Every row comes from one small tree of marks. Brackets hold a mark, then the marks that hang from it, in alphabetical order. Every link used is in the known rows. Which tree was each row made from?
Known rows
{gazat {pagof vigov} {tepuz {pudi teti}} tuti}: [-1.62 -1.22 -1.22  0.42  2.10  0.81  1.66  2.66  2.60 -2.92  2.04 -2.53
 -2.72  0.59 -7.31 -0.26  1.69 -4.06  5.95 -0.18  0.10  1.34]
{teti {vigov tepuz}}: [-2.93  1.86 -4.71  2.08 -1.36 -0.63 -1.15  0.23  2.08  1.38 -1.49 -2.04
 -0.55 -1.83 -1.30  0.70 -2.47 -3.07  0.95  0.24 -0.92 -1.62]
{vigov pagof {tepuz pudi}}: [-3.43  1.93 -5.06 -2.37  1.35  2.70  0.56  0.91 -0.49 -3.66  0.77  2.11
  2.70  1.70  0.42 -1.17 -0.83 -0.59  2.80 -0.68  0.73 -3.75]
{tepuz {pagof {gazat tuti}} {pudi {teti vigov}}}: [-4.87 -1.99 -0.77  1.60  2.69  4.09 -0.86  3.63 -2.50 -2.86  3.13 -0.13
 -1.40  1.43  1.41  0.80  3.77 -2.21  5.43 -0.89 -1.69 -3.26]
{tepuz {pudi teti} {vigov pagof}}: [-4.25  1.25 -1.46 -3.96  2.49  5.25  0.95  3.01 -5.74 -2.99  3.85  6.22
  2.56 -0.08  5.20 -2.10  1.74  1.16  4.73  1.41 -1.85 -2.22]
{gazat {tepuz pagof}}: [-1.51  1.72 -2.03 -0.84  2.02  4.42 -0.77  2.33 -1.19 -1.52 -0.61  1.09
  1.96  1.10 -1.02  0.82  1.29 -1.80  1.11  0.03  1.58  0.08]
{gazat {pagof vigov} {tepuz pudi} tuti}: [-0.83 -0.56 -1.04  1.58  0.48  0.97  0.38  2.44  4.42 -5.21  0.59 -3.90
 -2.19  0.67 -8.88  0.40 -0.27 -2.71  4.03 -1.41  1.94 -0.20]
{puse {pudi {teti {vigov tepuz}}}}: [-4.92 -0.06 -3.64  0.98  2.21 -1.06  0.30  1.28 -0.90  2.16  0.56 -0.03
 -2.95 -1.08  0.92  0.08 -2.17 -4.02  1.05  3.75 -2.50 -1.49]
{pudi {teti vigov}}: [-3.42  1.15 -2.34  1.33  0.43 -0.48 -1.36  1.44 -2.22  3.23  0.29  0.68
 -1.80 -2.19  0.38 -0.16  0.24 -2.66  1.90  2.09 -2.94 -0.03]
{pudi {teti {vigov {pagof {gazat tuti} tepuz}}}}: [-0.77 -2.12 -5.39 -0.97  1.95 -0.40  2.07  0.35  3.79  1.76  0.32 -0.66
 -1.26  2.70 -4.97 -0.75  0.35 -7.44  6.39 -3.89 -0.05 -4.41]
{gazat {tepuz {pagof vigov} {pudi teti}} tuti}: [-4.22 -1.65 -1.22  0.52  3.79  4.12  1.27  3.20  1.01 -2.64  3.02  0.76
  0.03  2.05 -1.76  0.51  3.10 -2.83  6.83 -0.14 -1.04 -0.55]
{pudi teti}: [-2.47  0.50 -2.50 -1.34  1.65  0.60 -0.59  0.81 -3.63  2.53  2.15  3.17
 -0.33 -1.39  0.98 -1.23  0.99 -1.84  2.49  1.94 -1.21 -0.52]
{tepuz {vigov pagof}}: [-1.11  2.23 -2.38 -3.21  0.47  4.41 -0.05  1.69 -2.50 -1.89  1.57  4.92
  2.85 -0.40  1.30 -1.72 -0.51  0.30  2.11 -0.39  0.51 -2.73]
{tuti {gazat {tepuz pagof {pudi teti}}}}: [-3.04 -1.64 -0.56 -3.88  4.94  6.04  0.53  4.37 -5.56 -2.98  1.86  2.81
  1.27  2.51  3.01  1.98  2.93  0.01  4.78  1.03 -0.16  0.58]
{vigov {tepuz {pagof gazat} {pudi teti}}}: [-4.21 -2.55 -2.66 -2.33  3.88  5.18  0.06  1.48 -4.19 -0.65  3.42  1.74
  2.33  1.98  4.42  0.21  3.76 -2.00  6.01  0.57 -0.31 -4.03]
{puse {pudi {teti vigov}}}: [-4.63  0.13 -1.25  1.44  2.49 -0.96 -0.95  2.35 -3.50  1.57  1.18  0.96
 -3.43 -1.27  1.14 -0.20 -1.39 -2.39  0.07  4.42 -2.85 -1.18]
{vigov {pagof {gazat {tepuz {pudi teti}} tuti}}}: [-2.46 -0.92 -3.40 -3.39  4.38  3.36  3.66  1.82  0.30 -3.51  2.20  0.78
 -0.02  3.32 -3.22 -1.31  3.94 -5.15  5.45 -2.76  2.59 -1.06]
{teti vigov}: [-2.68  1.84 -2.22  2.41 -1.12 -0.51 -2.44  1.43 -0.52  0.92 -1.13 -0.74
 -1.38 -2.02 -1.18  0.39 -1.79 -1.36 -0.03  1.02 -1.21 -1.52]
{vigov {pagof {gazat {tepuz pudi}}}}: [-1.85  0.16 -2.60 -3.20  3.03  3.64  1.17  1.53 -0.96 -3.40 -0.32  0.19
  1.90  2.61 -2.30 -0.61  1.76 -2.56  2.37 -1.90  3.40 -2.99]
{teti pudi {vigov {pagof gazat tepuz}}}: [-1.43 -1.34 -3.30  0.08  0.67 -1.00 -0.90 -1.00  2.74  1.83 -4.36 -3.99
 -1.97  3.40 -4.00  0.49 -2.79 -4.35  1.11 -0.60  1.08 -5.34]

Which tree is each row?
[-0.60 -1.75 -1.93 -0.24  1.78  4.13 -0.93  1.87 -0.39 -2.37  2.51  0.63
  0.38  2.04 -2.01  0.06  2.18 -2.20  3.48 -2.75  2.50 -4.24]	{tepuz {pagof {gazat tuti}}}
[-4.16 -2.88 -1.95  0.82  2.09 -0.33 -0.70  0.82 -1.84  2.08  0.95 -1.61
 -1.19  0.10  1.31  0.36 -0.02 -3.69  5.61  0.18 -1.43 -5.07]	{pagof gazat {tepuz {pudi {teti vigov}}}}
[-3.23 -1.30 -2.41  2.09  0.71  2.42 -2.31  0.19  1.01  0.91 -3.17 -4.88
 -1.55  2.14 -0.08  1.99 -0.45 -2.91  0.36  1.16  0.22 -3.29]	{teti pudi {vigov {tepuz {pagof gazat}}}}
[ 0.94  1.84 -0.46 -1.75 -0.24  3.81 -0.06  2.33 -0.48 -2.63 -0.64 -0.69
  0.48 -1.60 -3.64 -0.05 -0.07 -1.76  1.29  0.27  2.70  1.78]	{gazat pagof {tepuz vigov}}
[-5.16  1.96 -2.57 -0.72  1.84  1.57 -0.22  2.97 -3.14 -1.51  0.87  2.60
 -0.17  0.38  1.49 -0.96  1.02 -1.22  3.13  1.37 -3.13 -1.74]	{tepuz {pudi {teti {vigov pagof}}}}
[-3.95  1.04 -2.58 -0.96  3.21  0.19  0.24  2.69 -2.67  0.31  0.49  3.04
 -2.05  0.87 -0.17 -1.15 -0.98 -2.92  0.67  3.29 -2.56 -2.09]	{puse {pudi {teti {vigov pagof}}}}
[-3.98 -3.20 -2.76  1.65  1.98 -0.65  0.63  1.15  1.10 -0.14  2.17 -2.52
 -2.68  0.79 -1.35  0.37  0.28 -4.79  6.60 -2.06 -0.61 -4.77]	{pagof {gazat tuti} {tepuz {pudi {teti vigov}}}}
[-3.60  1.15 -3.77  0.45  0.62  0.15 -0.74  1.57  0.58 -2.58 -1.33 -0.10
  0.96  1.45 -1.05 -0.12 -2.63 -1.41  3.35 -0.95 -1.14 -5.17]	{teti {vigov {pagof {tepuz pudi}}}}
[-2.43 -3.12 -1.40 -0.49  1.30  3.08  0.63  1.10  0.11 -3.83  3.66 -0.10
  0.68  0.36  0.57 -0.25 -1.05 -1.15  6.24 -3.24  2.56 -6.78]	{pagof {gazat tuti} {tepuz pudi vigov}}
[-2.54 -1.48 -4.06  0.60  1.21  0.43  0.69  1.06  3.54 -3.64  0.10 -1.98
 -0.77  2.94 -4.08  0.03 -1.32 -3.81  5.21 -4.47  1.26 -6.94]	{teti {vigov {pagof {gazat tuti} {tepuz pudi}}}}
[-4.26  0.73 -2.99 -0.31  1.72  4.65 -1.37  2.13 -2.70 -3.99  1.69  1.77
  2.74  1.11  3.41  0.51  0.21  0.95  3.21  0.44 -0.09 -3.72]	{vigov {tepuz pagof pudi}}
[-2.98  2.32 -2.22 -2.26  1.74  5.45  2.71  3.16  0.84 -7.37  1.66  2.20
  1.69  1.21 -1.19 -1.06  0.57 -0.68  3.35 -2.49  2.49 -0.91]	{gazat {tepuz pudi {vigov pagof}} tuti}
[-1.97 -2.80 -3.53 -1.69  4.18 -0.65  1.25  0.74 -0.45  2.65  0.03  0.62
 -1.81  2.88 -1.72 -0.65 -1.55 -5.89  3.67  0.57 -0.77 -5.97]	{puse {pudi {teti {vigov {pagof gazat tepuz}}}}}
[-1.91 -1.47 -1.10 -1.36  1.27  2.62  1.04  2.53 -1.06 -4.53  4.36  0.79
 -0.78 -0.26 -1.00 -0.99 -0.11 -1.45  7.52 -1.13  0.01 -1.96]	{gazat {pagof {tepuz {pudi teti} vigov}} tuti}
[-3.76  1.24 -1.44  0.61  2.61  5.05  0.26  3.61 -0.26 -6.94  1.28  0.53
  0.79  2.07 -1.40  0.71  1.79 -0.63  3.02 -1.57  1.99 -0.59]	{gazat {tepuz pagof pudi} tuti}
[-2.13 -1.08 -3.29 -1.14  4.54  0.72  3.48  2.28  2.18 -1.11 -0.10 -1.24
 -3.73  2.87 -5.54 -0.47  1.19 -7.58  2.27 -0.60  1.39 -0.97]	{puse {pudi {teti {vigov {pagof {gazat tepuz tuti}}}}}}
